Known rows, with every way that one mark hangs from another:
z_271[z_452[z_409[z_12 z_671]] z_933]: [  5.3  -5.1  -4.1  -0.4  42.0  19.1  17.7   1.5  11.7 -14.6 -27.8  14.0
  10.0   1.8 -24.0   1.1   5.8 -26.0]
z_409[z_12 z_271 z_452 z_671]: [-45.8   4.4 -23.1  32.2  41.5  49.2 -79.2   6.0  15.7 -12.2 -13.1  21.4
  21.1 -18.6  14.1  -4.8  17.5 -45.3]
z_933[z_271]: [  7.3   6.2  60.4 -21.0  -0.6 -13.2   6.5 -11.2   5.7 -18.6  21.5 -15.6
 -11.8  -0.3  -7.3  19.7 -32.7  24.1]
z_933[z_271[z_452[z_409[z_12]]]]: [ 13.5   6.7  15.1 -16.1  17.8  33.4 -10.1  -2.7   8.6 -34.8 -28.3  18.4
  -4.1  10.5 -11.6  19.3   1.4 -17.6]
z_452[z_271 z_409]: [ 30.2   1.6   9.7   0.9 -67.9  20.1  42.8   5.9  -5.4 -10.2  35.8 -21.6
 -13.4  44.3  24.5  27.5 -23.9  43.1]
z_813[z_671[z_409]]: [ 26.6 -10.4  59.2  -0.3 -49.6 -27.9  25.3  -0.3 -13.9  43.1  54.1 -29.4
 -19.7  -9.4  21.8  33.1 -30.0  58.7]
z_452[z_271 z_409[z_12 z_671]]: [ -2.3  -8.8  -7.9  17.3  -4.4  30.3  20.0   8.1  10.9 -16.7  17.1   3.3
   5.4  26.3  23.0  -2.6   2.6  -1.3]
z_933[z_271[z_452]]: [ 14.4   8.5  44.2 -19.7   9.6   6.3   6.3   2.2   3.1 -22.2 -11.9  11.5
  -4.5   2.1   0.6  19.7 -14.1   6.5]
z_671[z_409[z_12 z_271[z_452 z_933]]]: [  8.8  14.9  26.6  -0.4   3.9 -37.2 -10.0  -3.9   4.2  20.5  -6.6  22.7
  -3.5 -12.0 -26.8  -3.3  15.6  -4.9]
z_409[z_12 z_271[z_933] z_671]: [-47.3  -6.5  29.2  13.6  82.0 -19.4 -14.8  -2.3  20.2  -3.9  21.1  10.4
  17.6 -20.8 -16.8 -18.1   7.1 -32.6]
z_452[z_271[z_933] z_409[z_12]]: [  9.8  -1.6  22.0 -18.8 -11.5  -6.5  23.8  -3.6  12.6 -14.6  24.4  -0.9
  -1.0  35.2 -18.8   7.0  -5.9  13.5]
z_271[z_933]: [  8.6   4.3  67.0 -21.5  -8.1 -35.1  41.6  -6.9   3.5  -0.9  30.4 -31.5
  -3.3   6.2 -37.1  22.9 -43.3  39.9]
z_813[z_671[z_409[z_271]]]: [ 11.1  -9.7  45.5  12.4 -31.5 -26.0   0.5   0.7 -13.6  48.5  63.9 -18.0
 -18.9 -15.4  35.8  26.3 -12.4  38.9]
z_409[z_12 z_452 z_671[z_813]]: [-26.8  -3.8 -57.2   6.0  20.3  33.4 -26.9   5.2  -0.8 -18.9 -53.1   4.8
  17.5 -13.7  -1.0 -25.7  13.8 -32.2]
z_671[z_813]: [  7.6  -0.3   7.5 -13.4 -35.3 -13.0  65.7   6.9 -24.6 -11.5  -6.5 -38.2
  -7.0  12.5  -7.3   5.9 -26.1  37.3]
z_452[z_271[z_933] z_409]: [ 31.6  -1.4  15.8 -17.6 -41.2 -14.1  40.5  -7.0   2.2  -1.5  39.7 -17.4
 -12.8  37.3   1.3  13.4 -20.5  35.8]
z_271[z_452[z_409] z_933]: [ 34.6   4.8  12.1 -14.4 -14.0  11.7  37.9  -0.9  -2.8  -7.7 -11.6  -8.4
  -6.8  18.4 -24.4  28.8 -18.2  12.6]
z_813[z_671]: [ -2.7 -17.3  73.0  -2.3 -11.7   4.5  31.4  13.7  -9.6  11.1  55.5 -30.2
  -2.9   3.4  21.4  46.8 -37.6  47.7]
z_409[z_12 z_452 z_671]: [-26.8   3.7  -7.2  16.6  20.1  48.5 -46.8   5.6  16.0 -17.9 -24.8   7.1
  20.9 -12.4  -2.0   4.1  -4.3 -20.3]
z_409[z_12 z_271[z_452] z_671[z_813]]: [-41.7  -8.5 -39.7  23.4  67.2  19.0   6.3  22.5  -7.4 -18.1 -44.5  30.9
  20.5 -12.5  16.9 -32.3  41.7 -54.1]
z_409[z_12 z_452[z_271[z_933]] z_671]: [-23.5  -2.9 -14.6  -3.4  33.1   9.0 -48.4   1.4  26.3  -8.0  -6.2  31.1
  22.4  -1.9   1.5 -23.9  14.9 -24.5]
z_671[z_409[z_12 z_452[z_271]] z_813]: [ 22.6  10.5 -54.9 -16.0 -69.3 -18.7 -14.7  -2.9 -12.8  14.0 -38.0  10.9
  -8.6   7.1   5.3 -30.3  23.5  12.7]

Rows:
[-21.2 -11.4 -54.4  24.0  27.3  27.2   9.9  -0.3  -7.9 -15.3 -13.5  -8.5
   1.8   0.6  11.9 -20.7  20.5 -37.5] : z_452[z_409[z_12 z_271 z_671[z_813]]]
[ 30.8   6.7   9.6 -15.4  -6.5  26.4   4.1  -5.5   0.4 -24.3 -15.9   4.4
 -13.9  11.5   4.7  23.7 -10.1  -0.9] : z_933[z_271[z_452[z_409]]]
[-21.3   2.1 -28.8  14.8  35.6   8.6 -62.5  -9.5  12.5  10.9   8.0   7.5
   8.3 -25.5  11.5 -12.6   4.1 -28.2] : z_409[z_271[z_933] z_452 z_671]
[-25.4  -7.8 -67.4   2.5  10.2  24.6 -27.2  11.7   2.2 -16.1 -38.0  25.2
  18.8   3.0  24.5 -40.0  30.3 -27.5] : z_409[z_12 z_452[z_271] z_671[z_813]]
[ -3.6  -8.3  37.5  12.8   3.0  -5.2 -15.6  12.9  -6.7  31.6  22.9  19.4
  -3.7 -14.3  24.0  20.9  15.5   5.6] : z_813[z_671[z_409[z_12 z_271[z_452]]]]
[-18.8  -0.7   2.0  35.6  33.0  25.7   5.9  19.4  -1.7  -2.8  -0.1  14.8
  10.1  -9.3  37.3   3.7   7.1 -18.5] : z_409[z_271[z_452] z_671]
[ 15.4   4.4  18.9 -15.5  12.6  17.5  24.3   2.5   5.9 -19.9 -24.8   6.9
   4.4  18.0 -41.7  22.7  -4.8  -6.0] : z_271[z_452[z_409[z_12]] z_933]
[ -8.4  13.5   1.1  -4.4  -2.0   5.0 -55.5  -8.6   5.6   3.5  12.6  -2.2
   1.3  -6.1 -10.3  14.7  -8.3  -3.3] : z_409[z_271[z_933] z_452]
[  1.3 -13.4 -59.4   8.6  21.2 -12.0  22.2 -14.7 -11.3   5.9   4.7 -21.4
 -10.0  -5.8   9.2 -27.8   9.3 -22.2] : z_452[z_409[z_271[z_933] z_671[z_813]]]
[-12.2   8.9  14.6 -22.0  -4.1   6.4 -41.9   3.1  19.3 -14.7  -2.8  22.3
  15.2  17.1 -19.9   3.7   1.7   1.6] : z_409[z_12 z_452[z_271[z_933]]]
[ 20.5  21.8   7.2   0.1 -61.6   6.0 -37.1  -8.2   3.0  12.2 -18.6  -4.4
  -6.5  -5.9 -22.5  16.2 -12.1  22.1] : z_671[z_409[z_12 z_452]]
[-22.0  -4.3 -12.0  34.4  26.9  40.5  -8.7   0.6   7.2 -14.1  11.9  -6.5
   4.7   1.0  10.5   5.9   3.9 -26.6] : z_452[z_409[z_12 z_271 z_671]]
[ 19.4   5.7  -0.7 -12.5 -48.4 -41.3  42.7  -5.9 -18.7  11.0 -23.8 -21.2
 -13.5  -2.8 -23.7 -16.4  -3.2  27.0] : z_671[z_409[z_12] z_813]
[ 12.0   9.4   6.4 -20.9 -36.5  -0.9 -23.5  -0.8   8.0  -0.3  13.1   3.1
   1.6  18.4   1.5  10.0 -14.4  25.4] : z_409[z_452[z_271[z_933]]]
[-22.5 -14.0 -27.9   2.6  51.1 -42.2  22.6  -6.7  -7.9   9.8   9.1 -10.0
   1.4 -20.8   5.7 -40.8  10.0 -19.1] : z_409[z_271[z_933] z_671[z_813]]
[ 26.8  12.3 -65.2 -14.5 -46.0 -47.9 -29.3 -24.2 -18.5  37.1 -20.0  -7.5
 -21.0 -20.0  -7.3 -31.6  16.6   1.9] : z_671[z_409[z_271[z_933] z_452] z_813]
[ 23.7   7.3 -24.3   2.6 -58.2 -47.6  31.8  -8.6 -28.9  28.8   2.7 -24.9
 -24.9  -8.2   9.1 -17.3   2.1  26.9] : z_671[z_409[z_271] z_813]
[ 17.9 -12.0 -48.8  11.0 -21.9  18.7  53.1  -3.9 -18.0  -7.9  -9.0 -38.1
 -11.1   7.5  15.4  -6.7 -13.0   7.7] : z_452[z_409[z_671[z_813]]]
[ -1.3 -12.4  -4.2  -1.6  20.5  -4.2  16.9  -4.1  18.8  -8.2  21.7   7.5
   5.6  18.6  -0.6 -16.4   5.4  -8.1] : z_452[z_271[z_933] z_409[z_12 z_671]]
[ 30.7   6.7 -34.7 -12.7 -24.8 -62.3  29.1  -9.1 -25.0  32.6 -24.3   3.9
 -18.8 -12.8  -7.2 -29.9  21.9   3.9] : z_671[z_409[z_271[z_452 z_933]] z_813]
[ 17.1 -10.6  33.3  -1.0  -2.8 -39.7  -1.5   0.0  -9.9  50.8  40.9   7.9
 -14.0 -19.9  21.9  15.1   5.5  19.0] : z_813[z_671[z_409[z_271[z_452 z_933]]]]
[  9.6  -4.6  24.9  -1.4 -34.8   7.5 -41.8  -1.3  -1.8  31.6  17.0  -2.0
  -5.9 -15.7   9.4  26.6  -6.6  24.1] : z_813[z_671[z_409[z_12 z_452]]]
[ -4.2   7.7  33.2  -1.7  22.0 -11.4   9.4   8.8  -0.9  -1.1   8.3   9.7
   3.4   2.0  -9.8  16.6  -2.3  -1.3] : z_409[z_271[z_452 z_933]]
[ -4.5  -5.4   2.7  20.5   5.8  39.5  20.0   0.7   7.3 -19.3   1.5 -19.4
   4.2   7.2  -3.3  13.7 -15.7  -4.8] : z_452[z_409[z_12 z_671]]
[-25.2   0.3 -17.3  13.8   9.5  40.2 -45.2  13.3  19.2 -15.0 -10.5  27.5
  22.2   4.7  24.1 -10.5  12.1 -16.8] : z_409[z_12 z_452[z_271] z_671]
[-46.5 -13.9 -20.8   2.0  82.9 -34.4   4.9  -3.6   3.3  -4.8  -6.4   8.4
  14.8 -22.1 -16.2 -47.6  26.0 -43.6] : z_409[z_12 z_271[z_933] z_671[z_813]]
[ 22.0  13.7 -46.6 -12.7 -60.7 -10.4 -17.6  -9.9 -15.8  10.8 -49.8  -7.3
  -9.3  -8.0 -18.7 -16.3   8.8   9.3] : z_671[z_409[z_12 z_452] z_813]
[-28.4   7.4  41.6  -3.2  55.2  -2.7  -9.0  12.2  10.6 -15.2  -8.1  28.8
  16.9   0.5 -30.3   9.6  12.7 -26.0] : z_409[z_12 z_271[z_452 z_933]]
